Known rows, with every step that occurs
ripif/samif/zede/zube/dedi: [ -3 -10   5  -4   1  -5  -8 -61 -15  -9   3   3   7   5   4  -8  -5  -8
  10   6  13  11  -3]
zede/zube: [ -9   7   2  -1  -2  -1  -6 -27  -7  -4  -2   3  20  10  -2  -1  10  29
  -3   0  -6  -3  13]
zudub/samif/zede/zube/ripif: [ -4 -20   5   1 -11  -9 -13 -18  -6  -8   5   3  -5   8 -11  -5  -7  23
  -7   6   5  -5  41]
zube/dedi: [  0  -4  10   0  -4  -2  -3 -12  -1  -8   0  -5  -1   9  -2   0   3   8
   8   1 -11   5  -7]
dedi/boga/ripif: [  2  12 -12   2  -4  13   4  20   0   6  -4   6   4  19 -14  -1  -4  -1
  12   3   3 -23  -3]
ripif/zube/dedi/boga: [  3  10  -2   8  -9   8  10  -1  14  -1  -2   1  10  20   0  -3  -9   4
  10   2  -2 -21   6]
zudub/samif/zede/zube: [ -1 -16   4  -1  -8  -7 -12 -16 -13 -13   2   3   2  -1  -5  -5 -28   3
  -4   0  10  -5  17]
samif/ripif: [  1   3   2  -2  -4   1  -5  14 -13  -8   0   1 -12 -12  10   0   3 -24
   6   2  14  -5 -51]
zudub/samif/ripif/zube/zede: [ -2  -3   4   3 -16   7  -6  19  -9  -4  -2  -3 -15 -26   6   1 -30 -87
  -4   3  22 -36  26]
boga/ripif: [ -1   1 -13   2  -6   6   0  -7   2   5  -4   3   8  26 -16  -2  -5  -8
   5   4   2  -5   3]
zudub/samif/zede: [  6 -21   3   0  -8  -6  -7   5  -7 -10   4   1 -13  -8  -3  -4 -36 -21
  -1   0  14  -2   6]
dedi/boga/ripif/zube/zede: [ -3  18 -15   7 -10  21   7   6  10  14  -7   3  10  17 -17  -2 -24 -29
   8   5   3 -43  43]
zube/ripif/samif: [ -1 -10  -2  -2   2  -3   1 -14  -1  12   6   3 -13  -4   0  -2  36 -21
  -1  12  11   1  46]
dedi/boga: [  4  11  -1   0   2   8   4  26  -2   1  -1   3  -4  -4   0   1   1   8
   7  -1   1 -20  -5]
boga/dedi/zube/zede: [ -7  -3   7   2  21   8   3   2   6   1  -4  -7 -18 -30  14   2  -2 -45
   1  -3   1  -6   2]
dedi/zube/ripif: [  4 -17   7   2  -6  -4  -4   2   8  -3   7  -3 -15   5  -6  -3  18   8
   1  11   3   8  -5]
ripif/samif: [  2  -5  -4  -4   7   1   2 -14 -11   4   2   3  -5 -16  10  -1   8 -54
   3   4  20   0  12]
zudub/samif: [  3 -12   3   0  -5  -2  -4  21  -9  -6   1  -1 -11 -13  -1   3 -14 -36
  -4  -2  10 -12  26]
zube/dedi/boga/ripif: [  2   7  -1   3  -7  10   1   6  -1  -2  -3   0   3  26 -15  -1   1  10
  19   4  -8 -17 -10]
zudub/samif/ripif: [  4  -9   5  -2  -9  -1  -9  33 -21 -13   1   0 -23 -25   8   2  -9 -56
   1   0  23 -15 -20]

Rows
[ -7  11  -2  -1  -3   9  -3 -32 -16  -3  -4   5  18  23  -8  -2  15  -3
  15   6   3 -17  14]
zede/zube/dedi/boga/ripif/samif
[ -5  10   0   3 -11  10  -2  -2  -1   2  -4  -2  -6 -14   7  -1 -18 -58
   1   4  14 -27   0]
samif/ripif/zube/zede
[  0  -3 -15  -1  -1   8   3 -20  -7   9  -2   6   4  11  -6  -3   5 -55
   8   8  21  -4  14]
boga/ripif/samif
[  4  13   0   4 -13   8   3  13  -2 -10  -2   1  -3   6  11  -3  -5 -20
  15   4  12 -24 -44]
samif/ripif/zube/dedi/boga
[  4  -8   5   4 -18   0  -3  16  -8 -15   0  -2 -11  -4   8  -1 -19 -57
   4   3  20 -19 -11]
zudub/samif/ripif/zube/dedi
[  0  -5   0   3  21   2   8   8   9  -5  -2  -2 -13 -14  19  -1   9 -20
   3  -4   7  10 -33]
boga/dedi/zube
[ -3 -11   1   4  18  -1   7   6  16   3   2  -1 -21  -6  12  -1  31   2
  -1   3   1   9  -4]
boga/dedi/zube/ripif
[  4   4  -4   0  -2  11   3  -4  -9   0  -2   3   0  15  -6  -1   7 -30
  21   7   7 -16  -1]
zube/dedi/boga/ripif/samif
[-10   4  11   0  -4  -2  -9 -38  -8 -10  -2  -2  18  19  -4   0  11  37
   3   1 -15   1   7]
zede/zube/dedi
[  4   6   9   1  -2   5   1  11  -2  -7  -1  -2  -4   6  -1   1   3  16
  15   0 -10 -13 -14]
zube/dedi/boga
[ -7   8  -2   6  -7  10   3 -17  13  10  -4  -3   8  -2  -4  -2 -25 -37
  -5   3   0 -25  56]
ripif/zube/zede
[-12   1   3   1  -4  -5  -7 -29   0   4   2   3  11  19 -10  -2  33  53
  -7   8 -12  -2  46]
zede/zube/ripif
[ -7  -8   2   1  -6  -8 -10 -43   2  -2   4   5   7  22 -11  -8   6  65
  -2   8  -6   8  17]
samif/zede/zube/ripif
[ -1   2 -13   9 -15   8   6 -28  16   3  -4   1  20  47 -16  -5 -13  -9
   8   7  -1  -9  13]
boga/ripif/zube/dedi
[  0  -2   4  -4   2   1  -5 -41 -17  -8   2   6   4   1   6  -8  -2  -3
  15   6  14  -3  -6]
ripif/samif/zede/zube/dedi/boga
[ -8  14   0   2  -9   8  -5 -22  -9  -5  -5   3  22  34 -15  -1   8  36
  13   3 -12 -18   5]
zede/zube/dedi/boga/ripif
[ -1 -14  -2   1  23  -1   9  -4   8   6   3   1 -24 -18  19  -2  38 -36
   2   6  16   9   4]
boga/dedi/zube/ripif/samif
